Each row was made from one path, in order. Every step used is in the known rows, and no mark comes twice. Write each row's path.
Known rows
kotebos, topubi, gove, mero, kedazev, ziforib, doralu: [  9.1  86.7  50.6  41.0 -49.0 -33.0  34.4  17.3 -14.1  20.0  -6.9  18.4
  19.9  33.3  11.1 -52.7 -19.2  -5.1]
gove, mero, doralu, kedazev, ziforib: [ -5.0  69.7 -21.0  -1.6 -22.8 -62.4  31.2   4.4  -1.6  48.6 -37.5  35.4
   7.9  51.1 -11.6 -18.6 -31.2  -7.6]
mero, doralu, gove, topubi: [-37.7   1.7  -9.3   9.9 -30.5 -62.5  13.0   1.9 -43.7  -6.3 -28.2   4.1
   4.3  16.4 -27.6  11.7  27.8  38.5]
gove, topubi: [ -9.9 -13.2  12.1  15.4  -6.2  -5.7 -33.0   2.7 -25.5 -15.0  13.6 -10.0
   6.4  -1.3 -11.2  22.6   3.5  19.7]
ziforib, doralu, gove, mero, kedazev: [-22.7  54.5 -12.1  22.6 -18.4 -64.2  60.3  16.8 -15.2  -4.9 -28.4  38.5
 -12.9   3.6  46.1 -37.9  18.0  12.0]
mero, doralu: [ -8.7   9.4   0.2  -1.0  -8.3 -33.3  13.3   5.4 -17.3   9.5 -27.8   8.3
  -4.8  29.4 -23.0 -14.9  10.8   3.8]
kotebos, topubi, gove, mero, doralu: [ 21.8  21.5   1.5  15.7 -34.7 -27.9  25.6  24.5  -1.0  10.6 -34.0  20.3
  17.3  44.9 -16.1 -31.0   0.7  23.5]
gove, mero, doralu: [  6.5  11.4 -21.6  -0.7  -8.4 -45.2  18.4  12.9 -11.7  10.3 -43.8  29.2
 -11.4  48.7  -4.2 -21.0  12.9  14.9]
mero, doralu, gove, topubi, kotebos: [ -6.2 -11.2 -10.1   1.8 -47.5 -37.4  70.1  -6.4 -41.3 -36.4 -33.7   7.8
  12.4  29.3 -34.0  -4.3  12.9  42.5]
ziforib, doralu: [ -9.1  24.0  49.7  18.6 -19.6 -22.6  16.5   4.2 -28.0   2.4   6.9 -19.6
  -0.9   7.0  11.1 -33.5  30.4   1.0]
mero, kedazev, ziforib: [ -9.5  57.1   0.1   6.4  -5.3 -17.0   2.6  -4.9   2.3  18.3 -11.5  31.1
  -1.1  16.3  -3.2  -5.7 -41.7 -25.6]
kotebos, topubi, gove, mero: [ 32.6  13.0   0.8  18.5 -29.6   6.2  13.8  21.4  17.9   1.0  -6.0  13.1
  25.3  16.5   7.8 -17.7 -11.2  22.3]
mero, doralu, kedazev: [-18.6  42.7  -7.0   2.5 -10.5 -49.6  38.5  15.9  -3.7  24.8 -15.4   9.1
   5.4   6.3  -5.7 -15.7 -10.5  -3.6]
topubi, gove, mero, doralu: [  7.8  26.5   5.6   5.9 -25.3 -20.8 -13.3  17.9  19.3   9.5 -23.5  18.8
   4.0  37.5   3.5 -34.2  27.3  23.9]
kedazev, ziforib, doralu, gove: [-32.7  54.2  23.7   8.3 -48.2 -60.9  49.1 -14.8 -31.0  23.2 -23.2  -1.3
   6.8  23.8  -5.4 -28.8  25.5   6.0]
mero, doralu, ziforib: [ -9.2  36.7 -21.2  -7.0 -22.7 -63.7   7.6  11.4 -10.9  38.1 -36.5   2.7
  -3.0  55.5 -49.5  -3.1  15.2  -9.4]

Which path is each row?
[ 18.6 -23.7   9.0   6.3 -25.2  13.8  28.6  -5.4 -25.4 -44.2   2.9  -5.3
  14.9  13.5 -19.0   5.2  -9.2  26.7]
gove, topubi, kotebos
[-32.2  16.0 -24.6  -5.9 -26.9 -63.1  51.8  -1.4 -20.2   9.2 -45.9  14.8
  -2.0  19.7 -18.2 -12.8  27.1  20.5]
mero, doralu, gove
[ -4.8  83.5   3.4   4.4 -39.2 -40.2   3.8   9.5  26.3  47.4 -18.5  25.4
  20.0  40.1  -4.3 -30.4 -18.5  -0.6]
topubi, gove, mero, doralu, kedazev, ziforib
[ -9.1  52.9  53.2  15.1 -33.1 -29.6  11.0  -9.1 -28.8  25.4  -3.3  -9.9
   4.4  33.0  -7.6 -32.7  10.2 -11.9]
kedazev, ziforib, doralu
[ 18.2  67.3   0.9  22.9 -30.5 -13.0  18.1  12.5  15.4  19.1 -16.1  42.2
  20.4  29.8   0.9 -19.6 -53.5  -7.6]
kotebos, topubi, gove, mero, kedazev, ziforib
[-17.1  76.4  48.7  25.1 -24.1 -37.8  19.7   0.0 -25.0  19.6  -2.8   9.5
  -2.7  21.7   8.2 -38.8  -6.8 -22.1]
mero, kedazev, ziforib, doralu
[-14.9  63.2 -39.2   3.9 -18.9 -52.0  35.4  -3.3   3.3  19.2 -40.6  57.1
  -4.1  28.5  13.6 -11.6 -28.2  -3.9]
doralu, gove, mero, kedazev, ziforib
[-10.3  60.4  -2.8  -0.9 -16.8 -26.1  16.1  -5.5   8.6  40.0  -1.4  11.6
  15.3  10.7  -7.8  -1.5 -42.3 -21.3]
doralu, kedazev, ziforib
[-40.4  75.5  19.0  18.0 -40.6 -66.9  56.2  -5.6 -27.5  17.8 -23.2  16.1
   0.0  12.4   8.8 -34.7  10.0  -3.8]
mero, kedazev, ziforib, doralu, gove
[ -6.4   7.4 -47.9  -3.9 -16.4 -43.8  40.7   1.4   2.0   1.3 -36.4  31.1
  -3.3  15.6  21.5  -6.3  17.7  27.6]
doralu, gove, mero
[ -5.8  43.7 -28.1   2.1  -9.0 -60.1  42.9  22.1   0.4  25.9 -29.1  28.6
   1.5  23.1  10.2 -20.4  -9.6   7.3]
gove, mero, doralu, kedazev
[ 10.1  79.4   0.1  14.6 -48.8 -48.0  42.1  16.3   6.7  48.7 -28.9  26.9
  34.4  47.1 -23.2 -26.9 -44.6  -0.8]
kotebos, topubi, gove, mero, doralu, kedazev, ziforib
[-13.8  50.6  -4.2   8.0 -42.8 -67.6  48.9  -5.6 -23.1  23.0 -38.5  22.1
   0.5  42.2  15.3 -33.1  24.8  18.0]
kedazev, ziforib, doralu, gove, mero
[ -3.9  90.8  54.7  31.2 -39.4 -24.7  -4.5  10.2   5.2  18.2   3.2  16.9
   6.2  26.8  29.4 -55.4   7.5  -6.4]
topubi, gove, mero, kedazev, ziforib, doralu
[  4.6  51.9 -17.6  -1.9 -37.5 -52.4 -15.8  23.3  21.0  39.0 -31.6  11.0
   5.8  62.7 -26.7 -20.5  30.3   7.7]
topubi, gove, mero, doralu, ziforib
[-13.4  28.0  -7.4  11.5 -31.9 -61.9  54.4   5.0 -21.0   3.9 -31.1  15.7
  -3.7  21.1  29.9 -33.4  42.3  27.6]
ziforib, doralu, gove, mero
